Known rows, with every step that occurs
kegap, pirib: 14 -29 13 -2 0 -3 -6 8 -22 -1 5 -17 -10 3 10 14 -18 8 -18 -10 14 -1 -29
 0 1 22
ligore, ragof, tula, kodo, kegap: -2 -20 10 7 16 -3 8 1 -33 -8 2 9 0 11 7 16 -16 22 5 -31 34 5 -32 21 1 23
bekited, ligore, ragof: 11 -23 7 4 2 9 -7 4 -15 -31 0 11 -8 -23 -5 12 -18 21 15 -15 29 13 -12 4
 2 21
bekited, ragof, tula, pirib: -2 -37 2 0 1 -1 -2 10 -18 -14 -15 -13 -10 24 20 17 -15 6 2 -31 31 0 -23
 26 1 19
bekited, ligore, ragof, tula: 8 -21 13 4 10 4 -4 9 -15 -24 -1 0 -7 -18 -4 17 -21 18 21 -19 29 17 -19
 15 -6 24
pirib, kegap, bekited, ligore, ragof, tula: 8 -13 4 3 15 -5 8 12 -9 -24 8 -4 -24 3 -10 9 -29 8 13 -4 36 19 -27 32 13
 27
tula, kodo, ligore: 13 -24 -3 0 2 -13 6 -8 -27 -6 -3 3 3 -3 2 23 1 7 -22 -31 36 -10 -15 2 19
 16
tula, pirib, kegap, bekited, ligore, kodo: 6 -5 9 3 7 -2 -5 3 -10 -17 -3 -4 -31 15 -5 -11 -29 -9 -5 -10 48 6 -20 23
 22 19
kegap, kodo, ligore, ragof: 14 -45 5 10 -8 -21 -2 6 -20 -19 4 12 14 -18 23 16 -11 22 -31 -30 19 -19
 -25 1 15 9
tula, kodo, kegap, bekited, ligore, ragof: 4 -16 2 -1 16 2 6 -2 -36 -11 0 16 -19 12 -7 1 -25 21 6 -19 31 8 -15 13 9
 25
kodo, ligore: 20 -36 7 14 -4 -10 7 3 -24 -11 0 -3 10 -19 11 24 2 9 -31 -10 23 -14 -16
 2 12 6
tula, kodo, kegap: 10 -21 1 -7 12 -2 8 -6 -42 -6 -5 10 -7 12 2 13 -12 20 -8 -29 30 -5 -17 9
 13 20
nifam, bekited, ligore: 22 -22 10 -21 -3 13 -14 11 -5 -17 1 -6 -16 -13 -6 8 -9 19 2 -1 25 0 16 2
 4 25
ligore, kodo, kegap, bekited, ragof, tula: -4 -19 11 7 9 -5 5 13 -43 -12 7 -8 -4 24 13 6 -25 1 -33 0 21 -5 -31 18
 -5 18
kodo, kegap, bekited, ragof, tula, pirib: 1 -34 11 10 13 0 9 15 -36 -5 -7 -5 -21 31 15 -3 -28 14 -4 -5 18 -1 -22
 31 -1 14
kodo, ligore, ragof, bekited: 14 -25 9 27 -4 -9 4 -2 -22 -13 1 10 12 -13 1 3 -6 11 -23 -7 36 -16 -19 3
 7 8
pirib, kegap, kodo, ligore, ragof, tula: 14 -27 1 7 1 -25 8 8 -14 -23 4 0 10 -3 9 23 -15 10 -20 -32 34 -13 -37 30
 18 16
pirib, kegap, bekited, ligore, kodo: 10 -7 1 -3 7 -6 3 8 -13 -27 10 -4 -23 2 -12 5 -27 -2 -7 2 37 12 -22 20
 18 26
ragof, tula: 9 -34 16 -1 14 -7 4 11 -23 -1 1 -19 -6 -1 13 26 -11 13 1 -17 22 4 -25 14
 1 21
kodo, kegap, bekited: 12 -34 13 8 14 0 11 11 -41 -3 5 2 -18 10 11 0 -22 24 -11 9 12 0 -18 12 7
 12
ragof, bekited: 17 -27 10 2 4 -4 -4 -3 -21 -6 -2 -3 -12 -2 -5 -8 -16 12 -4 0 36 -11 -11
 -3 9 20
kodo, ligore, ragof, tula: 9 -30 13 24 2 -10 10 7 -22 -11 3 -1 15 -12 11 25 -3 12 -22 -17 28 -7 -28
 15 2 8
ligore, ragof, tula, pirib, kegap, kodo: -1 -24 12 8 9 -10 -1 7 -13 -14 -1 5 -7 10 14 6 -24 15 4 -36 40 1 -37 29
 12 19
tula, kodo, kegap, pirib: 10 -18 5 -7 10 -3 4 -4 -41 2 -4 -1 -9 20 1 11 -19 13 -12 -28 25 -6 -26
 10 5 24
pirib, kegap, bekited: 11 -22 -1 -2 8 -9 10 7 -14 -15 11 -2 -23 9 0 8 -21 10 -7 0 33 8 -24 19
 26 22
ragof, tula, kodo: 4 -24 8 -10 17 -11 4 1 -25 2 -2 -15 -9 9 5 26 -11 10 3 -33 33 6 -25 15 7
 28
ragof, tula, pirib, kegap: 7 -20 16 2 15 -7 3 8 -13 -3 -9 -18 -17 18 7 12 -18 1 6 -26 42 2 -30 35
 11 19
kodo, kegap, bekited, ragof: 6 -38 3 7 8 1 11 13 -40 -13 1 4 -15 20 15 3 -23 24 -12 2 11 -2 -18 17 3
 14

Rows
7 -23 8 13 2 0 -3 -3 -20 -15 5 17 -5 -4 0 -9 -17 22 0 -7 40 -3 -18 0 8
 19 -> ligore, ragof, bekited
18 -5 17 -16 -3 11 -17 14 -20 -14 5 -13 -10 2 -9 1 -19 5 -21 5 21 -8 3 8
 -9 26 -> nifam, bekited, ligore, kodo, kegap, pirib
10 -23 5 11 -3 -15 -2 0 -9 -19 -8 10 -7 7 11 0 -18 6 -16 -36 45 -14 -28
 26 27 9 -> tula, pirib, kegap, kodo, ligore, ragof
18 -7 14 6 6 1 -9 0 -32 -18 -7 -2 -8 -5 -21 -15 -27 1 -6 4 38 -11 -10 5
 -5 21 -> ragof, bekited, ligore, kodo, kegap
17 -28 -4 6 -5 -22 6 4 -14 -27 4 10 10 -7 9 19 -14 13 -25 -30 34 -16 -33
 22 25 14 -> pirib, kegap, kodo, ligore, ragof
8 -24 18 12 20 4 9 16 -35 -11 3 1 -18 5 -1 1 -31 22 9 3 15 10 -21 26 -7
 18 -> kodo, kegap, bekited, ligore, ragof, tula
17 -4 17 6 5 1 -11 3 -32 -14 -5 -11 -9 1 -23 -17 -33 -5 -10 5 33 -12 -16
 6 -11 24 -> ragof, bekited, ligore, kodo, kegap, pirib
7 -22 1 -17 -4 3 -7 14 -4 -14 -5 -13 -15 30 9 9 -10 8 -4 -17 37 -8 -2 32
 7 25 -> nifam, bekited, ragof, tula, pirib, kegap
8 -26 15 -3 13 -16 -1 9 -12 -5 -9 -17 -15 16 12 10 -22 4 3 -35 38 -4 -32
 35 14 19 -> ragof, tula, pirib, kegap, kodo
15 -26 4 5 -2 -17 -2 1 -10 -15 -10 1 -10 7 10 2 -17 2 -18 -34 42 -17 -24
 24 28 9 -> tula, pirib, kegap, kodo, ligore
-6 -38 4 2 8 -5 2 15 -15 -7 -1 -12 -30 27 17 3 -25 7 -1 -8 25 10 -19 20
 8 21 -> kegap, bekited, ragof, tula, pirib
13 -18 14 -15 2 12 -12 14 -5 -17 4 -4 -12 -8 -5 9 -13 20 10 -5 29 5 6 13
 -3 28 -> nifam, bekited, ligore, ragof, tula
3 -17 15 7 9 -3 2 8 -43 -9 12 0 -6 10 10 -1 -23 5 -38 7 21 -5 -25 4 5 14 -> ligore, kodo, kegap, bekited
15 -41 6 11 -7 -22 -4 2 -20 -16 2 11 12 -15 13 4 -15 18 -28 -25 27 -25
 -22 1 14 9 -> kegap, kodo, ligore, ragof, bekited
9 -14 0 3 9 -2 6 8 -9 -28 9 6 -24 0 -11 5 -28 11 8 -2 36 17 -22 23 19 25 -> pirib, kegap, bekited, ligore, ragof
18 -31 -4 -12 0 -18 0 5 -14 -23 3 2 -4 -2 10 17 -19 16 -13 -28 31 -9 -29
 17 26 21 -> pirib, kegap, kodo
6 -23 11 -6 21 -7 10 3 -38 3 -6 -11 -6 16 4 22 -14 14 2 -30 28 0 -26 23
 1 24 -> ragof, tula, kodo, kegap
0 -20 8 0 16 -1 1 8 -15 -13 8 1 -29 1 -7 4 -29 14 17 -9 31 23 -16 12 6
 29 -> kegap, bekited, ligore, ragof, tula, kodo
6 -20 9 -1 8 -1 -5 10 -19 -18 11 -5 -25 -7 -4 0 -28 2 -11 10 24 15 -11
 -1 8 24 -> kegap, bekited, ligore, kodo
-2 -16 13 7 15 -3 5 4 -33 -3 3 1 -2 17 6 14 -21 17 0 -30 29 4 -38 22 -5
 25 -> ligore, ragof, tula, kodo, kegap, pirib
-4 -22 7 2 12 -4 3 0 -22 -9 4 6 -2 6 8 19 -14 19 5 -33 38 10 -30 14 6 26 -> ligore, ragof, tula, kodo
21 -31 -3 1 -4 -25 5 6 -16 -24 2 0 5 -7 9 22 -12 9 -27 -27 31 -18 -29 21
 26 14 -> pirib, kegap, kodo, ligore
14 -7 17 2 5 6 -8 9 -35 -22 -1 -9 -4 -6 -9 7 -27 -1 -16 -6 21 0 -22 9
 -12 22 -> bekited, ligore, kodo, kegap, pirib
11 -27 15 7 9 -20 3 10 -13 -4 -10 -18 -7 12 12 14 -18 -1 -9 -34 38 -11
 -32 36 13 13 -> ragof, tula, pirib, kegap, kodo, ligore
20 -48 5 2 -8 -23 -2 6 -21 -14 0 0 10 -18 22 20 -9 17 -34 -27 15 -23 -20
 0 17 9 -> kegap, kodo, ligore
5 -16 8 0 12 4 -4 3 -17 -23 -3 3 -8 -12 -9 18 -20 15 23 -29 36 18 -18 16
 -2 29 -> bekited, ligore, ragof, tula, kodo
8 -19 12 25 2 -11 10 5 -16 -12 -2 0 8 -1 7 16 -7 3 -17 -24 41 -8 -33 29
 10 7 -> kodo, ligore, ragof, tula, pirib, kegap
12 -30 8 -1 10 1 -1 11 -15 -15 6 -5 -31 -10 -3 3 -26 14 6 8 20 18 -7 1 9
 23 -> kegap, bekited, ligore
12 -30 7 23 -6 -7 7 2 -22 -17 5 11 15 -18 12 19 0 16 -28 -15 28 -9 -22 4
 10 6 -> kodo, ligore, ragof
12 -26 5 -5 1 -13 -6 1 -10 -14 -10 2 -18 12 12 -1 -22 8 -6 -35 42 -10
 -24 23 29 15 -> tula, pirib, kegap, kodo
1 -40 -2 -4 0 -3 3 13 -21 -18 -6 -12 -2 13 19 29 -12 12 -2 -25 22 1 -25
 20 -2 22 -> bekited, ragof, tula
15 -8 11 2 3 0 -13 -1 -21 -20 -3 -6 -10 -11 -20 -11 -24 -2 -4 1 42 -7 -7
 -3 0 25 -> ragof, bekited, ligore, kodo
8 -16 -3 9 1 -11 5 -13 -25 -9 -2 13 5 0 -7 7 -5 8 -17 -29 48 -12 -16 3
 16 18 -> tula, kodo, ligore, ragof, bekited
